What can hang from each mark:
j_939: j_293 j_569
j_590: j_293
j_342: j_293
j_998: j_342 j_465
j_465: j_293 j_569 j_998
j_569: j_342 j_465 j_590 j_939
j_293: j_342 j_590

Every row comes from one small tree of marks. The marks that hang from a mark follow it in brackets, in the order of their numbers. Every link used is in the known rows. Which tree was each row made from?
Known rows:
j_569{j_465 j_590 j_939{j_293}}: 2  0  -2  -3  -2  9  0  -5  -3  -5  10  5  -8  -6  -1  15  24  1  -9  3  6  8  -4  2  1  1  4  4  -5  2  -5  -1  4  -11  -14  -3  -1  3  1  8  2  9  -6  -2  7  2  3  -1  4  -1  -1  -2  2  -7  3  -8  -4  4
j_465{j_569{j_342 j_590{j_293}} j_998}: 1  8  -5  -7  -5  7  4  -2  -3  2  10  1  -5  -5  -3  2  3  -2  -5  1  2  -16  4  -3  -6  -4  -1  14  -6  7  -8  7  2  -6  -10  -4  0  4  12  14  -1  0  0  -8  5  8  0  17  -1  -2  -4  0  0  5  -4  -5  -2  -1
j_939{j_569{j_342}}: -1  9  -3  -5  -6  3  -1  -2  -6  -1  2  4  -6  -5  4  -1  -10  -1  -2  -2  0  2  2  0  9  5  3  -6  3  6  3  -6  3  -12  -9  -1  7  12  6  -3  -2  7  3  -1  2  4  6  11  3  -1  -7  3  -10  10  0  -4  -2  -4
j_465{j_293{j_342} j_998}: 3  5  -6  -6  -7  0  5  -2  -7  -1  2  -1  -11  -5  1  8  -1  0  7  -1  -2  -21  3  -5  0  1  9  8  -5  9  -1  -7  5  -10  -1  1  1  13  13  15  -8  8  3  -3  9  6  -3  15  1  1  -11  1  -12  9  0  -3  -4  0
j_998{j_465{j_293 j_569}}: 0  11  -3  -2  -4  7  -2  -2  -11  0  4  7  -7  1  7  8  -6  -6  6  -1  -3  -4  -4  0  -2  2  4  -3  9  11  -7  1  7  -9  -9  -2  3  12  9  1  7  9  -4  3  15  1  5  1  4  -1  -10  2  -2  5  4  -5  -6  -2
j_293{j_342 j_590}: -1  -5  -6  -3  -4  8  -1  -1  -5  0  5  4  -6  -2  5  5  0  -3  3  1  4  -8  1  -1  10  -3  7  3  0  2  8  -6  3  -9  -4  -2  1  8  12  11  0  7  8  -1  4  7  4  8  -2  -1  -9  -1  -5  8  1  -6  -6  2
j_939{j_293{j_590} j_569}: -7  2  -1  -2  -7  12  4  -3  -1  0  9  8  -4  -6  3  -4  9  -2  -1  5  7  36  -1  3  0  4  2  -13  13  -4  2  -4  0  -15  -11  -5  4  7  9  -4  13  7  5  0  1  9  9  3  1  -8  -1  3  1  9  -1  -4  -5  0
j_569{j_342 j_465 j_590{j_293} j_939}: 4  6  -4  -4  -3  3  -1  -4  -3  -2  13  0  -6  -8  -2  14  6  1  -10  -2  6  -17  -1  3  6  -1  5  16  -9  4  -16  0  6  -7  -14  -2  0  3  2  4  1  4  -1  -4  5  1  -1  9  2  5  -5  -4  0  -4  -1  -8  -3  -1
j_465{j_293{j_342 j_590} j_569 j_998}: 0  3  -8  -5  -4  9  5  0  -6  2  3  4  -9  -4  -2  4  4  -5  11  2  -2  -11  1  -1  -6  -1  5  9  4  6  -1  -2  3  -8  -1  -2  2  10  15  10  6  10  7  -5  6  6  2  7  -3  -1  -8  1  -7  10  0  -4  -7  -1
j_569{j_342 j_465}: 0  5  -3  -4  -7  3  -1  -4  -7  -3  7  0  -11  -5  1  5  -9  -1  -14  -9  0  -21  1  -2  13  1  8  2  -6  14  -2  -2  8  -8  -8  0  -3  9  4  4  -7  9  -3  2  10  0  0  9  1  10  -11  -3  -12  3  4  -7  -4  3
j_569{j_590}: -1  -4  -2  -4  -5  7  -3  -4  -6  -1  7  2  -5  1  9  -1  6  -2  7  6  6  -1  -1  0  5  -1  5  2  -7  6  3  -1  4  -9  -8  -1  0  8  6  13  -7  4  -2  0  6  6  2  7  4  -4  -5  3  2  8  1  -7  -3  5
j_465{j_293}: -1  2  -4  -4  -7  4  -1  -4  -7  -1  5  1  -8  -1  4  0  -2  -2  13  1  -1  -11  -3  1  10  0  8  -3  -1  10  -4  -1  10  -8  -2  0  -2  11  5  8  -3  9  -5  2  10  3  2  3  4  3  -9  1  -3  6  3  -6  -4  2
j_465{j_293{j_590} j_998}: -3  -1  -4  -5  -4  3  7  -2  -4  1  5  1  -9  -4  4  -9  2  -1  12  5  3  -2  -3  0  -4  0  9  -2  0  4  -2  -2  4  -8  -2  0  -3  9  11  8  0  6  -1  -3  8  6  1  3  1  -1  -6  0  -2  12  0  -4  -5  1
j_465{j_998{j_342{j_293}}}: -13  4  -1  -3  -4  -3  9  -2  3  -2  7  1  -7  -3  -4  -9  -1  1  1  1  5  -12  3  -7  -6  0  10  -10  -10  5  0  2  8  -5  -7  -3  -1  20  12  15  -13  1  -7  -2  4  7  -5  9  12  -1  -9  -4  -8  8  -1  -1  -3  5
j_569{j_342 j_465{j_293} j_939}: 4  12  -6  -6  -4  0  -2  -4  -8  -3  6  2  -11  -7  -2  13  -1  2  -2  -8  -4  -22  -5  3  9  2  9  3  -5  13  -16  -3  8  -8  -6  1  -1  8  -2  1  2  13  -3  -2  11  -3  3  2  2  10  -8  -2  -11  -6  5  -7  -5  -2
j_293{j_342}: 3  0  -6  -5  -5  4  -2  -2  -6  -2  4  4  -7  -2  5  14  -2  -2  5  -1  1  -20  3  -4  16  -2  9  3  -5  7  7  -7  6  -11  -7  -1  3  12  9  13  -8  7  2  1  5  5  0  14  1  1  -12  -1  -10  5  1  -5  -4  2
j_293{j_590}: -5  -7  -3  -3  -4  7  1  -3  -4  0  6  5  -6  -2  4  -6  -2  -4  2  3  5  1  -2  1  11  -2  7  -4  -2  3  6  0  4  -7  -9  -3  -2  8  9  8  0  5  0  1  4  6  3  4  2  -1  -6  1  1  9  1  -6  -5  2
j_342{j_293}: -8  -2  -3  -4  -3  2  -1  -4  -1  -3  6  3  -6  -3  4  -7  -6  -2  -3  0  4  -10  0  0  3  2  10  -7  -7  11  -1  -1  7  -5  -6  -3  0  17  9  13  -6  7  -3  1  7  6  1  8  7  2  -9  -5  -6  7  -2  -5  -3  5
j_569{j_590{j_293{j_342}}}: 1  -4  -6  -2  -8  8  -2  -3  -6  1  12  3  -4  -3  4  13  12  -3  10  4  8  -8  5  -1  5  -2  4  12  -7  1  -5  -4  6  -9  -4  -2  2  8  11  14  -5  2  6  -1  4  8  -1  17  -1  -2  -7  -2  1  6  -2  -6  -3  2
j_342{j_293{j_590}}: -12  -8  -4  -3  -1  5  0  -4  1  -1  8  4  -5  -4  3  -14  -5  -4  -1  3  7  -1  -1  2  0  2  8  -7  -5  7  1  0  4  -6  -2  -4  -2  15  11  12  3  7  3  -1  6  7  4  1  3  -1  -6  -5  -1  10  -1  -5  -6  3
j_939{j_569}: -3  3  -2  -3  -5  4  0  -4  -5  -2  5  4  -5  -5  6  1  -1  -2  1  1  3  7  0  0  11  3  6  -7  2  2  4  -4  4  -11  -11  -2  4  14  6  -3  -5  6  0  1  -1  7  3  9  6  0  -8  2  -5  9  1  -4  -2  0
j_569{j_465 j_590 j_939{j_293{j_342}}}: 7  3  -4  -4  -5  9  -2  -3  -4  -4  8  6  -8  -6  -3  27  26  2  -6  -1  5  -3  0  0  0  1  4  12  -3  1  -2  -7  3  -13  -13  -3  4  4  4  10  3  11  3  -4  8  2  3  7  1  -1  -5  -1  -2  -6  3  -7  -5  4

Which tree is each row?
5  9  -7  -2  -6  10  -5  -1  -12  1  4  8  -7  1  6  14  3  -6  20  4  0  -9  1  -1  -13  2  1  9  9  9  -3  -6  3  -14  -7  -1  8  9  11  8  9  9  7  -3  17  3  8  5  -3  -8  -10  4  0  8  4  -6  -6  -2
j_998{j_465{j_293{j_342} j_569{j_590}}}
-4  9  -2  -2  -7  0  6  -2  -4  0  5  -2  -10  -1  -1  -1  1  0  18  2  1  -11  0  -5  0  -2  11  -7  -3  5  -5  1  8  -7  -5  1  -3  15  7  10  -11  3  -6  -2  7  5  -3  7  9  0  -9  3  -8  7  2  -3  -4  4
j_465{j_293 j_998{j_342}}
5  5  -4  -9  -1  3  -4  -3  -4  -3  5  2  -4  -2  5  8  5  3  12  3  3  -15  -3  1  4  -1  2  11  -7  3  -1  -2  0  -7  -11  -3  4  2  0  12  -1  6  -4  -6  7  1  5  4  3  -2  -4  4  -2  1  -1  -7  -4  -2
j_569{j_342 j_590 j_939}
2  0  -5  -6  -6  4  4  -3  -8  0  6  -5  -13  -5  -1  9  11  0  6  0  3  -21  2  -2  -11  1  8  13  -7  8  -7  -9  7  -12  -4  4  -2  8  11  13  -10  9  6  -5  13  4  -2  8  -1  3  -8  0  -7  7  4  -5  -5  2
j_569{j_465{j_293{j_342} j_998} j_590}
-14  3  -4  -4  -5  5  5  -3  1  -1  9  0  -8  -8  -2  -13  -8  -3  -18  -4  5  9  1  5  -9  10  6  -6  7  10  -5  -5  5  -10  -5  -3  1  13  8  -10  6  11  11  -4  8  4  8  1  2  4  -5  -8  -8  10  1  -4  -6  -1
j_939{j_569{j_342{j_293{j_590}} j_465}}
3  6  0  -5  -1  2  9  -3  -2  -5  7  2  -10  -12  -7  18  11  4  -23  -5  3  -2  -3  -3  6  1  9  3  -9  5  -9  2  4  -9  -16  -2  0  8  5  11  -4  9  -8  -2  5  2  -4  8  6  4  -7  -5  -8  -8  1  -4  -2  4
j_569{j_465{j_998} j_939{j_293}}
-11  1  -2  0  -8  4  11  -2  -2  2  11  -3  -12  -2  -5  -3  5  -1  4  0  5  -4  -1  -2  -7  -2  13  -4  0  3  -12  1  11  -7  -7  1  -8  12  9  2  -3  5  -1  -2  7  3  -1  0  5  5  -6  -1  -3  5  5  -5  -8  4
j_569{j_465{j_293{j_590} j_998{j_342}}}
5  8  -3  -6  -3  7  0  -4  -4  -5  9  4  -9  -7  -3  19  17  3  -7  -2  3  1  -1  1  -3  3  2  8  -5  3  -11  -2  1  -13  -15  -3  1  1  -2  6  5  9  -2  -5  12  0  6  1  0  0  -1  -1  -2  -6  2  -8  -4  2
j_569{j_342 j_465 j_590 j_939{j_293}}
6  17  -4  -8  1  4  5  -1  -3  -4  2  7  -8  -9  -7  14  6  3  -8  -4  -5  -9  -2  -5  1  0  1  6  -2  3  -2  5  -4  -8  -16  -6  7  4  4  9  3  8  -6  -6  2  2  1  8  0  -3  -5  0  -10  -3  -3  -3  -3  -2
j_465{j_569{j_342 j_939{j_293}} j_998}
-1  6  -3  -9  -7  2  4  -3  -7  0  6  -5  -14  -4  -1  -3  6  1  -3  -3  1  -20  1  -1  -13  3  6  12  -7  14  -10  -4  5  -10  -4  2  -3  5  7  8  -5  7  0  -6  14  2  1  5  -1  3  -5  -1  -7  6  4  -6  -4  2
j_569{j_342 j_465{j_293 j_998} j_590}
-2  -1  -5  0  -10  10  2  -4  -6  1  16  -1  -5  -6  1  16  11  -4  -8  1  10  1  6  3  0  3  3  9  3  3  -10  -8  8  -14  -11  0  2  9  11  -1  -3  4  12  -2  1  6  0  17  -1  2  -8  -2  -2  5  0  -6  -2  0
j_939{j_569{j_465 j_590{j_293{j_342}}}}
-3  12  -5  -4  -4  9  -3  0  -10  1  4  9  -7  -1  4  -1  -7  -6  5  0  -3  0  -3  2  -12  2  1  0  13  7  -7  1  2  -10  -4  -3  5  5  8  -1  19  10  4  -2  17  1  11  -3  -4  -4  -9  2  -2  7  3  -5  -8  -5
j_998{j_465{j_293{j_590} j_569{j_342}}}
-8  -1  -1  1  -9  13  6  -4  -3  0  11  5  -8  -7  -1  -2  13  -2  -15  0  6  34  -1  4  1  5  4  -11  10  2  -2  -4  4  -15  -13  -4  0  8  7  -10  11  10  7  1  2  5  6  2  1  0  -2  -2  0  4  3  -5  -6  2
j_939{j_293{j_590} j_569{j_465}}
4  3  -3  -9  -2  1  6  -3  -4  -3  6  -1  -8  -8  -3  11  7  4  -13  -3  3  -31  -1  -2  -4  0  5  13  -11  6  -8  -1  1  -9  -14  0  1  5  2  12  -9  6  -3  -7  6  0  0  7  2  2  -5  -2  -7  -2  1  -6  -3  0
j_569{j_342 j_465{j_998} j_590 j_939}
-14  8  -4  -1  -3  2  9  -1  3  -1  7  1  -8  -2  -6  -2  -3  -4  0  0  1  -13  3  -7  -8  -1  7  -4  -5  6  -1  7  7  -4  -9  -5  1  20  12  12  -8  4  -6  -3  3  7  -5  7  10  0  -9  -3  -8  8  -2  -2  -4  4
j_465{j_569 j_998{j_342{j_293}}}
-1  14  -4  -3  -5  8  -3  -2  -8  1  10  7  -3  -2  5  8  -3  -6  -3  2  4  -7  3  -1  -8  1  -3  9  2  6  -11  3  1  -10  -15  -5  5  4  10  7  8  1  1  -1  13  4  6  10  -1  -4  -7  0  4  4  0  -7  -4  -3
j_998{j_465{j_569{j_342 j_590{j_293}}}}
2  -1  -6  -2  -3  9  3  -2  -4  -3  8  8  -8  -9  -4  23  17  0  -13  -3  5  3  -2  1  6  0  8  3  2  -1  1  -5  2  -12  -12  -4  2  5  5  6  11  12  6  -2  5  3  3  2  -3  1  -6  -4  -4  -5  3  -6  -8  1
j_569{j_465 j_939{j_293{j_342 j_590}}}
10  6  -10  -4  0  10  -6  -1  -8  -1  4  5  -5  1  2  22  16  -3  30  4  -2  -15  -2  3  -2  -1  0  15  3  4  -4  -3  4  -8  -7  -2  7  5  2  11  7  11  4  -7  5  2  5  3  0  -3  -7  4  -1  2  0  -7  -5  -3
j_465{j_293{j_342} j_569{j_590 j_939}}
0  7  -3  -5  -3  8  2  -3  -4  -3  8  8  -9  -9  -6  12  8  2  -15  -4  2  2  -3  3  4  2  5  2  2  2  -6  -1  1  -11  -12  -5  0  1  2  0  12  11  0  -3  8  1  6  -3  -3  2  -4  -4  -3  -6  3  -7  -7  0
j_569{j_342 j_465 j_939{j_293{j_590}}}
-1  17  -3  2  -3  4  1  -1  -7  -2  6  9  -5  2  2  19  1  -2  18  2  -4  -6  -5  -1  1  -3  4  -7  8  1  -11  4  8  -7  -14  -3  7  12  1  2  8  7  -8  -1  9  0  5  -2  8  -2  -10  5  0  -3  5  -5  -5  -4
j_998{j_342 j_465{j_293 j_569{j_939}}}
3  4  -5  -5  -8  1  6  -2  -8  -1  4  -3  -13  -7  -3  11  2  0  -8  -7  -2  -31  3  -5  1  3  12  8  -6  14  -6  -6  10  -10  -4  3  -3  13  12  12  -10  11  1  -1  11  3  -5  12  0  9  -13  -4  -16  4  4  -4  -5  3
j_569{j_465{j_293{j_342} j_998}}
-12  9  -2  2  -4  4  -1  -2  -1  -1  8  7  -4  2  2  4  -7  -6  1  0  2  -4  2  -4  -10  2  4  -11  4  5  0  2  7  -7  -13  -5  3  19  11  4  0  4  -6  2  11  3  2  1  10  -4  -11  -2  -4  4  2  -4  -5  3
j_998{j_342{j_293} j_465{j_569}}
8  7  -6  -5  -2  6  -3  -2  -5  -6  3  9  -6  -7  -2  24  14  2  1  -1  1  -5  -1  -3  13  -1  6  4  -2  -2  2  -7  1  -12  -13  -4  7  8  3  11  3  9  1  -2  4  4  3  10  1  -3  -9  0  -7  -3  0  -5  -4  0
j_569{j_939{j_293{j_342}}}
-10  -2  -4  -7  -3  3  2  -3  -1  -2  5  3  -6  -5  2  -14  -9  -2  -4  0  4  -6  0  1  -5  3  6  -3  -3  10  -2  -3  2  -7  0  -5  0  12  9  5  5  7  4  -3  9  5  6  1  -1  -2  -6  -4  -6  9  -1  -4  -7  0
j_569{j_342{j_293{j_590}}}
0  1  -7  -1  1  10  0  -2  -6  0  6  7  -6  -3  2  7  7  -4  17  3  -3  0  -8  7  8  -4  3  2  6  5  -5  5  4  -4  -7  -4  2  7  3  2  14  12  1  -4  2  2  5  -5  2  1  -5  3  3  2  -1  -7  -6  -3
j_465{j_293{j_590} j_569{j_939}}
-7  9  -2  -3  -8  11  3  -3  -4  -1  8  6  -9  -8  -4  1  6  -2  -17  -3  4  23  1  4  -3  7  3  -7  11  3  -2  -4  1  -16  -10  -4  1  4  7  -10  13  10  8  -2  8  5  10  2  -2  -1  -1  -2  -7  4  3  -5  -7  0
j_939{j_293{j_590} j_569{j_342 j_465}}
-1  8  -8  -1  -4  11  -1  0  -11  2  4  10  -6  0  5  10  0  -8  15  0  -1  -2  0  0  -7  3  4  3  12  7  -3  -4  3  -11  -4  -2  6  8  13  3  15  11  8  1  15  4  9  -1  -4  -4  -11  3  -3  8  4  -5  -9  -4
j_998{j_465{j_293{j_342 j_590} j_569}}
-6  5  -3  -2  -5  7  6  -1  -1  1  9  1  -6  2  0  2  9  -3  17  6  3  -6  4  -6  -6  -5  1  4  -5  -1  4  6  4  -8  -15  -4  1  10  10  11  -7  0  -7  -5  -1  6  -2  6  8  -6  -4  6  3  6  0  -5  -5  4
j_465{j_569{j_590} j_998{j_342}}
